Known rows, with every way that one mark hangs from another:
z39(z129(z697(z122(z632))) z999): [ 0.90 -1.79  4.54 -4.01  4.09 -2.59  6.84  0.15 -6.08 -1.43  2.22 -0.02
 -4.53  7.17  4.17 -2.08  1.07  1.91  1.20  1.95]
z129(z697(z122(z632(z432)) z999(z39))): [ 0.94 -0.19  0.23 -0.13  6.56 -0.17  1.80 -0.01 -5.31 -1.86 -2.23  1.89
 -3.38 -0.50  2.50  1.42  2.31 -4.18  0.74  0.72]
z39(z129(z697(z122(z632(z432)) z999))): [-1.16 -1.01  1.15 -3.23  5.90 -0.09  2.41 -0.51 -4.86 -1.57  0.84  3.89
 -3.11  2.62  4.11  1.85  1.56  0.44  1.30 -0.53]
z129(z697): [-0.52  0.31 -0.44 -0.40  3.38 -1.55 -1.08 -2.01 -1.75 -3.84 -0.05  0.54
 -2.39  1.37  3.11  0.09  0.22 -2.79 -1.10  0.54]
z999(z39(z129(z697(z122)))): [-0.89  0.94  1.32 -2.67  2.02 -0.17  2.42 -3.79 -1.48 -0.96 -0.72  0.42
 -7.10  4.25  4.34 -0.82  2.81  0.48  1.70  1.58]
z129(z39): [-0.28  1.35 -0.61 -1.36 -1.89 -1.37 -0.54 -0.96  2.36  4.27 -1.48 -1.05
  0.58 -0.75 -3.36 -1.18  0.00  0.04  3.20  2.34]
z697(z122(z632) z129(z39(z999))): [ 1.10  2.63  5.12 -2.05 -0.78 -4.87  3.95  2.25 -5.64  4.01 -1.06 -0.84
 -0.30  0.32 -4.98  3.36  1.40 -0.99  6.22  3.37]
z129(z39(z999) z697(z122(z632))): [ 1.54  0.52  3.22 -2.11  2.54 -4.88  4.85  0.19 -3.44  1.57 -0.76 -1.38
 -2.47  2.58 -1.54 -1.61  0.81 -1.79  3.73  4.83]
z697(z122(z632(z432(z428))) z129): [-0.01  0.81  4.51 -1.67  1.91 -1.95  1.94  2.04 -4.72  1.62 -0.31  5.03
  2.03 -2.09 -2.63  5.81  0.58 -0.50  4.36 -1.49]
z39(z999): [ 2.43 -2.37  1.03 -0.66  0.58 -0.22  3.71  1.28 -2.71  0.94  0.05 -2.63
 -0.23  2.97  0.45 -3.52 -0.38  0.69 -0.57  0.74]
z129(z697(z122(z632) z999(z39))): [ 1.21  1.26  1.16 -0.12  5.13 -2.19  1.15 -0.12 -5.39 -2.97 -1.72  1.00
 -4.85  0.47  2.38  1.74  2.42 -3.83  0.78  1.94]
z129(z39(z999) z697(z122)): [ 0.48  0.91  1.92 -2.23  1.11 -3.71  3.42 -2.24 -2.53  0.58 -1.45 -0.61
 -3.95  2.85 -1.58 -1.44  0.81 -1.07  2.83  4.23]
z39(z129): [-1.40 -0.33  0.93 -3.07  0.46  0.38  1.29 -1.03 -0.29  0.53  1.65  1.18
 -2.16  3.53  2.73 -0.49  0.63  3.32  1.04 -0.30]
z122(z632 z697(z129)): [-2.15  1.65  0.62 -1.75  4.91 -3.79  1.19  1.17 -5.44  0.10  0.20  2.01
 -0.73  0.01 -0.14  4.16  0.72 -4.39  0.93 -1.54]
z432(z428): [ 0.94 -1.09  1.52 -1.98 -0.32 -1.48 -1.51 -0.62  2.34  0.45  0.06  4.55
  1.67  0.29 -0.50 -0.61 -1.26  2.58  0.94 -1.51]
z697(z122(z632) z129 z999): [ 0.81  2.71  3.18 -0.58  1.95 -3.11 -0.28  2.98 -8.35 -0.70 -1.30  2.37
 -0.94 -2.01 -2.42  7.45  2.18 -2.41  3.31  0.13]
z697(z122 z129(z39(z999))): [-0.12  2.96  3.77 -2.31 -2.50 -3.50  2.31 -0.80 -4.47  2.75 -2.02  0.14
 -2.11  0.56 -5.07  3.50  1.34 -0.08  5.17  2.54]
z999(z39(z129(z697))): [-0.55  0.38  0.12 -2.59  2.69  0.19  1.17 -3.66 -0.78 -0.53 -0.73 -0.72
 -5.71  4.22  5.37 -2.31  2.48 -0.15  1.00  1.09]
z603(z428): [-1.05 -2.82  1.55 -1.09 -1.28 -1.13 -4.88  1.70  1.01  1.17 -1.10 -0.31
  1.41 -0.93  0.94 -1.59  0.07 -0.18 -0.07 -1.70]
z129(z39 z697): [-0.83  1.80 -1.08 -1.69  1.52 -2.95 -1.45 -2.98  0.74  0.38 -1.45 -0.54
 -1.88  0.69 -0.23 -0.95  0.43 -2.65  2.10  2.73]
z697(z122(z632(z432)) z129 z999(z39)): [ 1.21  1.42  1.62 -0.68  3.73  0.08  1.01  1.73 -8.09  1.87 -3.46  1.98
 -1.37 -2.76 -1.22  5.33  3.23 -3.62  4.03 -0.81]
z632(z432(z428(z603))): [-0.52 -4.48 -0.45 -3.54  1.41  2.73  1.50  0.79  3.88  2.34  0.01  5.55
  3.46 -2.65 -0.36 -0.66 -1.22  3.25 -1.07 -4.50]
z697(z122 z129(z39) z999): [-0.72  4.26  1.15 -1.96 -1.20 -2.64 -2.48 -0.95 -5.22  1.48 -3.18  2.51
 -2.51 -2.36 -5.19  6.55  2.11 -1.35  5.06  1.36]

Rows:
[-1.13 -2.46 -2.93 -1.16  8.31  0.73  2.21  2.21 -4.91  1.60 -0.88  3.66
  1.11 -2.18  0.34  1.41  0.29 -4.33 -0.83 -3.49] | z122(z632(z432) z697(z999))
[-1.05  1.29  0.86 -3.15  4.08 -4.81  2.81  1.09 -5.44  3.26 -0.53 -0.23
 -0.59  1.04 -1.96  1.59  0.68 -3.96  2.69  0.23] | z122(z632 z697(z129(z39(z999))))
[-0.23  1.46 -2.65 -1.83  2.59 -2.39 -3.28 -2.38 -1.26 -0.15 -2.59  0.14
 -2.21 -0.13 -0.13 -0.14  0.78 -3.52  1.63  2.29] | z129(z39 z697(z999))
[-2.58  0.30 -3.21 -2.94  4.57  0.44  0.28 -3.27 -3.05 -0.30 -1.68  2.77
 -6.05  1.95  2.35  0.50  2.01 -1.42 -1.03 -1.88] | z122(z697(z999(z39(z129))))
[-0.65  2.44 -0.40 -1.75  1.98 -3.06 -1.31 -2.59 -2.20 -0.74 -2.52  2.04
 -3.99 -0.63 -1.85  2.02  1.34 -2.48  2.86  3.17] | z129(z39 z697(z122 z999))
[ 1.33  0.65  2.67 -1.93  2.54 -0.54  3.60  1.49 -4.77  1.43 -1.17  1.29
 -4.40  1.08  0.87  1.70  3.16  0.66  3.19  1.72] | z697(z122(z632) z999(z39(z129)))
[-1.40 -2.42 -2.65 -2.89  8.59  1.57  3.36  0.62 -4.69  2.84 -1.34  2.87
 -1.59  0.00  2.70 -0.20  1.70 -3.28  0.31 -3.15] | z122(z632(z432) z697(z999(z39(z129))))
[-0.94  1.70 -1.15 -1.94  6.28 -2.91  0.05  0.53 -7.17  0.66 -2.09  1.03
 -2.78 -0.57  0.93  3.46  2.33 -5.71  0.88 -1.48] | z122(z632 z697(z129 z999(z39)))
[ 1.33 -0.82  2.34 -2.15  3.86 -2.98  5.50  0.34 -3.58  2.65 -1.21 -0.57
 -1.07  1.46 -1.40 -1.91  0.57 -2.10  3.53  3.47] | z129(z39(z999) z697(z122(z632(z432))))
[-3.13  1.92 -2.64 -2.05  3.82 -1.69 -2.81 -2.32 -6.00 -1.83 -1.80  3.58
 -3.37 -0.48 -0.17  5.09  1.22 -4.05 -0.77 -3.01] | z122(z697(z129 z999))
[-1.45 -3.02 -0.52 -2.50  6.89 -0.59  2.99  1.09 -1.38  2.60  0.22  5.99
  2.68 -1.15  0.04  0.18 -1.02 -1.69  0.21 -3.86] | z122(z632(z432(z428)) z697)
[-2.50  2.23 -3.02 -2.03  4.09 -1.02 -2.15 -3.25 -5.89 -0.91 -3.24  2.45
 -5.01 -0.31  0.57  3.65  2.34 -4.60 -0.18 -2.48] | z122(z697(z129 z999(z39)))
[-1.07 -0.31 -1.19 -2.85  6.47 -1.41  2.55  0.47 -4.69  1.28 -0.77  1.54
 -3.93  1.64  2.51  0.19  1.96 -2.88  0.21 -1.05] | z122(z632 z697(z999(z39(z129))))
[-1.67  2.27 -1.17 -2.68  4.90 -4.17 -0.92  1.03 -5.91  2.35 -1.83  1.80
 -0.83 -1.29 -2.08  4.24  1.30 -5.14  2.54 -0.67] | z122(z632 z697(z129(z39) z999))
[-1.24 -0.44 -2.50 -1.76  8.11  0.25  0.84  0.79 -7.11  2.30 -2.92  2.56
 -0.58 -2.13  0.91  3.12  2.05 -6.21  0.84 -3.66] | z122(z632(z432) z697(z129 z999(z39)))
[-0.31 -0.46  1.43 -2.54  4.56  0.88  4.17 -1.83 -2.44  0.78 -0.62  0.79
 -4.45  2.97  4.45 -1.26  2.59 -0.37  2.32  0.75] | z999(z39(z129(z697(z122(z632(z432))))))
[ 0.71 -1.39  3.73 -0.93  2.16 -0.47  4.37  2.45 -1.41  2.12  0.46  4.82
  2.16 -1.73 -2.11  2.05 -0.17  1.44  2.82 -0.62] | z697(z122(z632(z432(z428))))
[-1.99 -0.81 -2.36 -1.69  8.10 -0.57  0.26  1.77 -7.57  1.20 -1.46  3.90
  1.21 -2.55  0.02  4.38  1.03 -5.70  0.47 -4.06] | z122(z632(z432) z697(z129 z999))
[-0.43  2.55  2.41 -1.53  2.07 -4.60  2.08 -0.73 -1.32  0.83 -0.82  0.69
 -2.31  0.03 -1.92  1.14  1.03 -2.35  4.02  4.12] | z129(z39 z697(z122(z632)))
[-0.31  1.15  0.35 -0.31  3.86 -1.68 -0.77 -1.66 -4.58 -4.86 -1.09  3.05
 -4.66  0.26  1.51  3.24  1.39 -2.41 -0.47  0.74] | z129(z697(z122 z999))
[ 0.34  2.31  0.81 -1.63  3.23 -4.28  0.20 -0.27 -3.17  0.25 -1.95  1.15
 -2.67 -0.75 -1.79  1.87  1.34 -3.32  3.55  3.68] | z129(z39 z697(z122(z632) z999))
